What can hang from each mark:
K_128: K_179 K_891
K_891: K_52 K_128
K_52: K_865 K_891
K_415: K_195
K_179: K_52 K_128
K_860: K_865 K_969
K_865: K_52 K_860 K_969
K_195: K_128 K_415
K_969: K_865

Each row was made from one small tree. The marks that hang from a mark follow it in brackets, in the order of their numbers. Every link used is in the known rows. Write each row's tree.
Known rows:
K_195{K_128 K_415}: [-1.33 -2.83  0.57 -1.22  0.48 -0.35 -2.38 -0.50 -0.79 -0.84  0.32 -0.28
 -1.18  0.77  0.17  5.13 -1.13 -3.85 -1.14  2.38  4.35 -0.03 -0.14  3.67
  1.04 -1.07]
K_415{K_195{K_128{K_179 K_891{K_52{K_865}}}}}: [-0.09 -0.92  0.28 -1.09  0.27 -0.26  0.90  0.11 -1.45  0.12  2.51  0.41
  0.48 -0.47 -1.45  1.27 -0.73  0.38 -0.95  0.40  0.15 -0.83 -0.33  0.59
  0.17 -0.22]
K_179{K_52{K_865{K_969}} K_128{K_891}}: [ 0.26  1.95 -1.33 -2.07  1.03 -0.20  0.78  0.83 -0.57  0.68 -0.61 -0.14
 -0.56 -3.98  2.19  2.09 -0.72 -2.43  0.41 -1.23 -4.33  1.21 -0.78  0.38
 -0.22  0.42]
K_865{K_52{K_891{K_128{K_179}}} K_860 K_969}: [ 1.75  3.18  0.92  4.05 -0.50  0.06  0.76  0.78  0.97 -0.01  0.16 -0.22
  0.86  0.17 -0.09  0.54 -0.43  0.74  2.48 -1.89  0.50  0.59 -1.55 -4.65
 -0.36  1.60]
K_891{K_52 K_128{K_179}}: [-4.15 -2.25  1.15 -1.68  0.55 -0.23 -0.31 -2.05  0.46 -0.80 -0.08  0.32
 -0.11  1.89 -2.94 -1.53  1.29  1.74 -0.63 -0.59  0.27 -0.92  0.05  4.27
 -1.97  0.71]
K_969{K_865{K_860}}: [ 0.03 -3.53 -0.75  1.96 -0.15  0.09 -0.06 -1.81  0.65  0.31  0.61  0.18
  0.19  1.41  1.94 -0.58 -1.02  0.41  1.38  2.94  0.69 -0.24  1.36 -0.67
  0.38  0.76]
K_195{K_128{K_179 K_891} K_415}: [-0.10 -2.38  0.76 -0.82 -0.25 -0.75 -1.12 -0.15 -0.55 -0.97 -3.57 -0.39
 -0.84 -0.04 -1.64  3.20 -0.22 -2.02 -1.68  2.55  3.67 -0.76 -0.25  3.64
  1.39 -0.98]
K_195{K_128{K_179 K_891}}: [-0.30 -2.18  0.01 -0.93  0.34 -0.43 -0.63  0.04  0.42 -0.38 -5.54 -0.27
 -0.25  0.39 -1.56  2.14 -0.06  0.07 -1.38  3.32 -1.08 -0.79 -0.01  0.88
  1.12 -0.53]
K_128{K_179 K_891{K_52{K_865{K_860}}}}: [ 1.58  0.93  0.34  1.13 -1.64 -0.34  0.63 -0.18  0.65 -0.10 -3.79  0.18
  0.25  0.42 -2.34 -3.65  1.16  2.67 -1.57 -0.50 -0.27 -0.80  0.30  1.65
  0.04  0.35]
K_891{K_52{K_865{K_860 K_969}} K_128{K_179}}: [-3.08  2.96  1.54  0.90 -0.52 -0.11  0.93 -1.14  0.51 -0.75 -0.20  0.30
  0.28  0.94 -2.73 -0.81  0.60  1.73  0.86 -1.81 -0.36 -0.59 -0.76  3.61
 -1.51  1.56]
K_860{K_865{K_52{K_891{K_128{K_179}}}} K_969}: [-0.77  3.03  1.00  2.76  0.65  0.78  1.28  2.30  0.36  0.51  0.34 -0.07
  0.59  0.53  0.34 -2.75  1.64  1.59 -1.15 -0.44  1.19 -0.50  1.35  0.10
 -0.07 -2.79]
K_865{K_52{K_891} K_860 K_969}: [ 3.36  2.88  0.36  4.10 -0.62  0.27  0.28  1.32  0.95  0.46  1.15 -0.11
  0.76  0.32  1.42  0.61 -1.09 -0.03  2.06 -2.08  0.81  1.12 -1.50 -5.43
 -0.01  1.53]
K_860{K_969{K_865{K_52}}}: [ 0.05 -3.55 -0.65  0.37  0.45  0.67  0.89  1.55  0.82  0.54  0.54  0.02
  0.52  1.11  2.12 -1.89  0.13  0.53  0.42  1.56  1.08 -0.81  2.57  1.53
  0.11 -1.21]
K_128{K_179{K_52{K_865{K_860}}} K_891}: [ 2.28  1.20 -0.50  0.82 -1.33 -0.61  0.88  0.24 -0.30  0.21 -4.37 -0.37
  0.18 -1.33 -1.43 -3.23  1.21  1.91 -0.91 -0.25 -1.76 -0.59  0.43 -0.71
  0.54 -0.61]
K_865{K_52}: [ 1.44 -0.99 -0.29 -0.66 -0.05  0.25 -1.34 -0.32  0.50  0.14  1.16 -0.42
  0.19  1.40 -0.09 -0.49 -0.06 -0.04  0.42 -1.28  1.14  0.24  0.08  0.41
 -0.34 -0.10]
K_891{K_52 K_128}: [-4.67 -2.62  1.11 -1.84  1.22  0.16 -1.20 -2.13  0.57 -0.28  1.61  0.32
 -0.39  2.39 -1.42 -0.75  0.74 -0.20 -0.45 -0.68  0.56 -0.06 -0.01  6.12
 -2.04  0.78]
K_415{K_195}: [ 0.79 -3.12 -0.51 -1.57  0.46  0.12  0.20  0.13 -1.79  0.47  6.64  0.41
  0.61  0.86  1.06 -0.75 -0.52  0.49 -0.30  2.62  2.11 -0.20 -0.11 -0.63
  0.19 -0.08]
K_865{K_52{K_891{K_128}} K_860 K_969}: [ 1.54  2.96  0.88  3.92 -0.20  0.24  0.39  0.70  1.02  0.27  1.01 -0.13
  0.66  0.39  0.67  0.91 -0.74 -0.12  2.65 -1.90  0.70  1.02 -1.58 -3.77
 -0.40  1.69]
K_52{K_865}: [ 0.88  1.94 -0.67 -1.26 -1.27  0.46 -0.63 -0.07 -0.28 -0.16  0.83  0.12
 -0.06  1.32  0.23 -0.52 -0.30  0.08  0.53  1.22  0.42  0.27  0.21 -0.03
  1.13 -0.27]
K_128{K_179 K_891{K_52}}: [ 1.14 -2.03  0.22 -0.93 -0.86 -0.41  0.29 -0.21  0.67 -0.14 -3.87  0.17
  0.10  0.92 -2.27 -3.92  1.35  2.70 -2.08  0.59  0.14 -0.98  0.04  2.13
 -0.14  0.32]
K_860{K_865 K_969}: [-0.79  1.27  0.18  2.20  0.99  1.05  0.75  2.72  0.12  0.85  1.00  0.12
  0.34  1.22  2.56 -2.90  1.22  0.89 -2.07  3.53  1.68 -0.07  1.54  3.39
  0.48 -2.92]
K_860{K_865{K_52{K_891} K_969}}: [ 1.41  4.35  0.65  0.51  0.43  0.72  0.47  0.82  0.44  0.62  0.98 -0.02
  0.29  0.64  0.88 -0.66 -0.39  0.40  0.44 -0.84  1.19  0.78 -2.30 -1.30
  0.14 -0.07]
K_128{K_891}: [ 1.35 -2.54 -0.43 -1.27 -0.06  0.17 -0.86 -0.01  0.54  0.60 -2.05 -0.06
 -0.17  1.58  0.80 -2.43  0.67 -0.02 -0.95  3.35  0.90  0.28  0.16  2.84
  0.88 -0.07]
K_179{K_52{K_865} K_128}: [-0.90  0.78 -1.59 -1.85  1.17 -0.23 -0.31 -0.07 -1.11  0.21  1.75 -0.12
 -0.73 -3.53  1.91  3.00 -0.52 -2.37 -0.03 -1.57 -4.10  0.95  0.44 -1.43
 -0.44 -0.47]
K_195{K_415}: [ 0.63 -2.95  0.02 -1.44 -0.52 -0.10 -1.88 -0.36 -0.99 -0.54  2.83 -0.08
 -0.74  1.49  0.92  0.20 -0.07 -1.87 -0.74  2.56  5.98  0.16  0.03  3.08
  0.82 -0.66]

Which tree is each row?
[ 0.78 -2.22 -0.51  2.67 -0.23  0.01  0.02 -1.84  1.01  0.31  0.87 -0.17
  0.30  1.09  1.10 -0.25 -1.06  0.32  1.99 -0.31  0.62 -0.25  1.25 -0.54
 -0.11  0.86] -> K_969{K_865{K_52 K_860}}
[-3.29  2.07  1.41 -1.88 -0.28  0.03  0.95 -1.17  0.38 -0.86 -0.42  0.32
  0.20  1.17 -3.09 -1.03  0.56  1.74  0.75 -1.74 -0.30 -0.76 -1.13  4.21
 -1.57  1.47] -> K_891{K_52{K_865{K_969}} K_128{K_179}}
[-0.91 -0.27  1.24 -1.08  0.15 -0.23 -1.33 -0.05 -0.14 -0.39 -1.65 -0.10
 -1.11  0.17 -0.54  3.98 -1.14 -3.89 -1.09 -0.13  3.68  0.16 -1.15  6.53
  0.74 -0.02] -> K_195{K_128{K_891{K_52{K_865{K_969}}}} K_415}
[-3.84  1.16  1.24 -1.52 -0.34 -0.05  0.14 -1.92  0.21 -0.97 -0.21  0.36
 -0.08  1.43 -3.51 -1.28  1.06  1.77  0.02 -2.03 -0.24 -0.84 -0.02  4.09
 -1.56  0.72] -> K_891{K_52{K_865} K_128{K_179}}
[ 0.01  2.33  0.40  1.06 -0.65  0.33 -0.33  0.04  0.57  0.20  1.76  0.49
  0.06  1.26  0.30 -0.55 -0.64 -0.04 -0.05 -2.09  0.31  0.52 -0.68  2.33
 -0.70  1.28] -> K_891{K_52{K_865{K_860 K_969}}}
[ 0.96  3.06 -0.35  3.53 -1.29  0.51  0.04  1.35 -0.01  0.19  0.92  0.15
  0.38  0.94  1.43 -0.89  0.11  0.20  0.27  1.40  0.43  0.21  1.75 -0.05
  1.13 -0.98] -> K_52{K_865{K_860{K_969}}}
[ 1.40  1.35  0.54 -1.56 -0.12  0.31  0.81  0.77  0.79 -0.22 -0.10 -0.20
  0.61  0.46 -0.85  0.30 -0.49  0.76  2.38 -1.73  0.61  0.23 -2.38 -3.72
 -0.32  1.45] -> K_865{K_52{K_891{K_128{K_179}}} K_969}
[-2.14  0.87  0.39 -0.14 -0.06 -0.32  0.77 -0.89 -0.33 -0.53 -1.06 -0.23
  0.17 -0.01 -1.45 -0.62  0.89  1.28  1.23  1.26 -0.79 -0.45 -0.29  0.96
 -0.55  0.32] -> K_891{K_128{K_179{K_52{K_865{K_860 K_969}}}}}
[ 1.56  0.86 -0.73 -1.62 -0.93 -0.31  0.94  0.55 -0.82 -0.34 -1.59 -0.27
  0.28 -1.05 -1.03 -1.35  0.29  1.94  0.05  0.02 -1.31 -0.74 -0.54 -2.78
  0.32 -0.23] -> K_128{K_179{K_52{K_865{K_969}}}}
[-0.69 -1.15 -0.69 -1.46  0.95  0.03 -0.55 -0.22  0.33  0.13 -0.02  0.37
 -0.50 -0.97  1.12  1.29 -0.06 -1.27 -1.02  1.02 -1.88  0.67  0.27  2.50
 -0.27  0.70] -> K_179{K_128{K_891{K_52{K_865}}}}
[-0.83 -2.79 -0.69 -1.61  1.36  0.00 -0.79 -0.29  0.44  0.21  0.00  0.36
 -0.52 -0.83  1.34  1.23  0.02 -1.22 -1.37  1.70 -1.65  0.67  0.31  2.60
 -0.39  0.70] -> K_179{K_128{K_891{K_52}}}
[ 0.23 -3.46 -0.55  0.39  0.38  0.74  0.90  1.65  0.88  0.55  0.70  0.08
  0.49  1.00  2.07 -1.85  0.18  0.53  0.41  0.88  1.02 -0.69  2.51 -0.89
  0.21 -1.36] -> K_860{K_969{K_865{K_52{K_891}}}}
[-0.17  0.10 -0.42  0.10  0.85  0.04  0.04  0.31  0.60  0.29 -0.05  0.33
 -0.32 -1.30  1.68  1.69 -0.46 -1.23 -0.47  1.11 -2.03  0.87 -0.27  2.21
 -0.21  1.34] -> K_179{K_128{K_891{K_52{K_865{K_860 K_969}}}}}
[ 1.19 -1.95 -0.85 -1.53 -0.56 -0.46  0.07  0.07 -0.82 -0.38 -1.16 -0.09
 -0.04 -0.82 -1.06 -1.74  0.79  1.93 -0.95 -0.11 -1.03 -0.74  0.26 -6.26
  0.35 -0.93] -> K_128{K_179{K_52{K_891}}}
[ 1.14  1.17  0.39  0.50 -0.56  0.30 -0.12  0.28  0.95  0.74 -1.55  0.24
 -0.03  1.07  0.22 -2.39  0.14  0.05 -0.63 -0.47  0.20  0.46 -0.54  4.23
 -0.02  0.96] -> K_128{K_891{K_52{K_865{K_860 K_969}}}}
[ 0.61  3.07  0.47  0.97  0.27  0.53 -0.66 -0.31  0.26  0.41  1.43 -0.08
 -0.06  1.04  0.23 -1.22  0.27  0.47 -0.66 -1.25  1.22  0.57 -0.69 -1.44
  0.24 -1.19] -> K_860{K_865{K_52{K_891}}}
[ 1.41  0.41 -0.85 -1.34 -1.25 -0.37  0.43  0.08 -0.90 -0.48 -1.21 -0.10
  0.00 -1.05 -1.40 -1.53  0.62  1.95 -0.48 -1.16 -1.36 -0.73  0.24 -6.46
  0.61 -0.92] -> K_128{K_179{K_52{K_865 K_891}}}
[-0.27 -1.96 -0.04  2.48 -0.06  0.02  0.01 -2.25  1.01  0.02  0.93 -0.04
  0.24  1.07  0.41  0.00 -0.83  0.30  2.27 -1.14  0.37 -0.14  1.08 -3.04
 -0.17  0.77] -> K_969{K_865{K_52{K_891{K_128}} K_860}}
[ 2.04  1.15 -0.42  1.41 -1.22 -0.48  1.36  1.26 -0.22  0.40 -4.40 -0.38
  0.34 -1.51 -0.85 -3.70  1.51  2.03 -1.16 -0.01 -1.62 -0.82  1.09 -0.27
  0.52 -1.23] -> K_128{K_179{K_52{K_865{K_860{K_969}}}} K_891}
[-1.29 -2.13  0.27 -1.74 -0.14  0.03 -0.55 -1.01 -0.10 -0.74 -0.18  0.31
 -0.06  1.41 -1.18 -0.83  0.86  1.29  0.16  1.69  0.40 -0.28  0.13 -5.91
  0.57 -0.27] -> K_52{K_891{K_128{K_179}}}
[-2.70  0.10  0.39  0.78  0.14 -0.25  0.70 -0.41 -0.37 -0.42 -0.91 -0.28
  0.23  0.03 -1.28 -1.24  1.51  1.39  0.42  1.19 -0.80 -0.81  1.21  1.33
 -0.64 -0.83] -> K_891{K_128{K_179{K_52{K_865{K_860{K_969}}}}}}
[ 0.23  2.74 -1.23  0.49  0.74 -0.16  0.40  0.76 -0.94  0.29  1.81  0.14
 -0.44 -4.15  2.69  3.53 -1.12 -2.37  0.77 -2.62 -4.34  1.41 -0.41 -6.85
  0.01  0.28] -> K_179{K_52{K_865{K_860 K_969} K_891} K_128}
[-2.32  0.19  0.32 -2.08  0.14 -0.21  0.75 -0.88 -0.38 -0.57 -1.19 -0.20
  0.15  0.09 -1.73 -0.68  0.85  1.27  1.16  1.29 -0.84 -0.58 -0.60  1.16
 -0.62  0.25] -> K_891{K_128{K_179{K_52{K_865{K_969}}}}}
[ 1.63  0.63  0.07  6.16 -0.17  0.25 -0.32  1.78  0.85  0.69  1.42 -0.35
  0.70  0.86  1.58 -1.07  0.56  0.18  0.04 -0.97  1.14  0.20  2.39  0.45
 -0.36 -1.04] -> K_865{K_52 K_860{K_969}}
[-0.04  1.91 -1.33 -2.27  0.89 -0.06  0.33  0.79 -0.97  0.12  1.65  0.15
 -0.59 -4.05  2.31  3.43 -1.07 -2.34  0.71 -2.52 -4.26  1.33 -0.89 -6.37
  0.04  0.12] -> K_179{K_52{K_865{K_969} K_891} K_128}
[-0.18 -0.98 -0.25 -1.30  0.45 -0.34  0.74  0.14 -2.13  0.02  3.81  0.19
  0.43 -1.17 -0.77  2.28 -1.02 -0.05 -0.41  0.58 -0.35 -0.81 -0.26 -1.85
  0.20 -0.76] -> K_415{K_195{K_128{K_179{K_52{K_865}}}}}
[ 0.27 -2.63  0.01 -1.13  0.66 -0.35  0.72  0.25 -1.56  0.20  2.25  0.17
  0.57 -0.30 -0.81  1.29 -0.61  0.40 -0.91  2.61  0.51 -0.90 -0.25 -0.28
  0.52 -0.34] -> K_415{K_195{K_128{K_179 K_891}}}
[ 0.01  1.88 -1.31  1.04  0.72 -0.42 -0.04  0.12 -0.59  0.73 -0.27 -0.20
 -0.61 -3.89  2.16  1.89 -0.16 -2.38 -0.27 -1.65 -4.39  1.22  0.76 -0.16
 -0.21 -0.24] -> K_179{K_52{K_865{K_860}} K_128{K_891}}
[-1.14  1.31 -0.43 -1.91  0.09 -0.02 -0.55 -0.72 -1.03  0.16  1.15 -0.09
 -0.59 -1.00  0.09 -0.12  0.25 -1.22  0.53 -3.19 -2.06  0.59  0.12 -4.23
 -0.08 -1.00] -> K_179{K_52{K_865 K_891{K_128}}}
[-0.32 -0.50 -0.57 -1.84  0.90  0.17  0.01  0.32  0.55  0.18 -0.17  0.33
 -0.32 -1.24  1.48  1.56 -0.42 -1.22 -0.55  1.19 -1.91  0.82 -0.58  2.59
 -0.17  1.30] -> K_179{K_128{K_891{K_52{K_865{K_969}}}}}
[ 0.08 -0.69  0.28 -0.90  0.17  0.24 -1.11 -0.86  0.45 -0.09  1.21 -0.21
 -0.01  1.30 -1.00 -0.11  0.32 -0.26  0.91 -2.51  0.75  0.35 -0.04 -3.15
 -0.45 -0.15] -> K_865{K_52{K_891{K_128}}}
[ 1.02 -2.15 -0.35  2.67 -0.30  0.10 -0.16 -1.82  1.01  0.27  0.97  0.00
  0.26  0.92  0.99 -0.17 -1.12  0.34  1.98 -1.21  0.52 -0.09  1.16 -4.02
  0.09  0.70] -> K_969{K_865{K_52{K_891} K_860}}
[ 3.04  2.67  0.26  4.14 -0.35  0.16  0.31  1.27  1.05  0.53  1.03 -0.35
  0.85  0.56  1.54  0.52 -1.07 -0.02  2.16 -0.75  0.94  0.95 -1.43 -0.44
 -0.41  1.64] -> K_865{K_52 K_860 K_969}
[ 2.00  3.53 -0.26 -1.82 -1.45  0.73  0.32  1.16 -0.16 -0.17  0.77  0.47
  0.16  0.56  0.76  0.16 -0.97  0.04  1.61 -0.27  0.10  0.68 -1.54 -7.06
  1.73  0.55] -> K_52{K_865{K_969} K_891}
[-0.68 -0.57  1.09 -0.64 -0.48 -0.73 -1.00 -0.43 -0.43 -1.07 -3.14 -0.21
 -0.88 -0.26 -2.48  3.03 -0.29 -2.06 -1.87 -0.19  3.27 -0.78 -0.39  4.81
  0.73 -0.69] -> K_195{K_128{K_179 K_891{K_52{K_865}}} K_415}
[-0.79 -2.21  1.12 -0.78 -0.13 -0.83 -1.26 -0.48 -0.33 -0.89 -3.06 -0.19
 -0.95 -0.02 -2.20  2.93 -0.27 -2.06 -2.23  0.49  3.55 -0.84 -0.31  4.91
  0.50 -0.63] -> K_195{K_128{K_179 K_891{K_52}} K_415}
[-0.50 -2.31 -1.48 -1.93  1.84 -0.40 -0.51 -0.01 -0.52  0.70 -0.31 -0.21
 -0.74 -3.32  2.34  1.49  0.10 -2.39 -1.08 -0.10 -3.80  0.99  0.35  0.48
 -0.62 -0.32] -> K_179{K_52 K_128{K_891}}
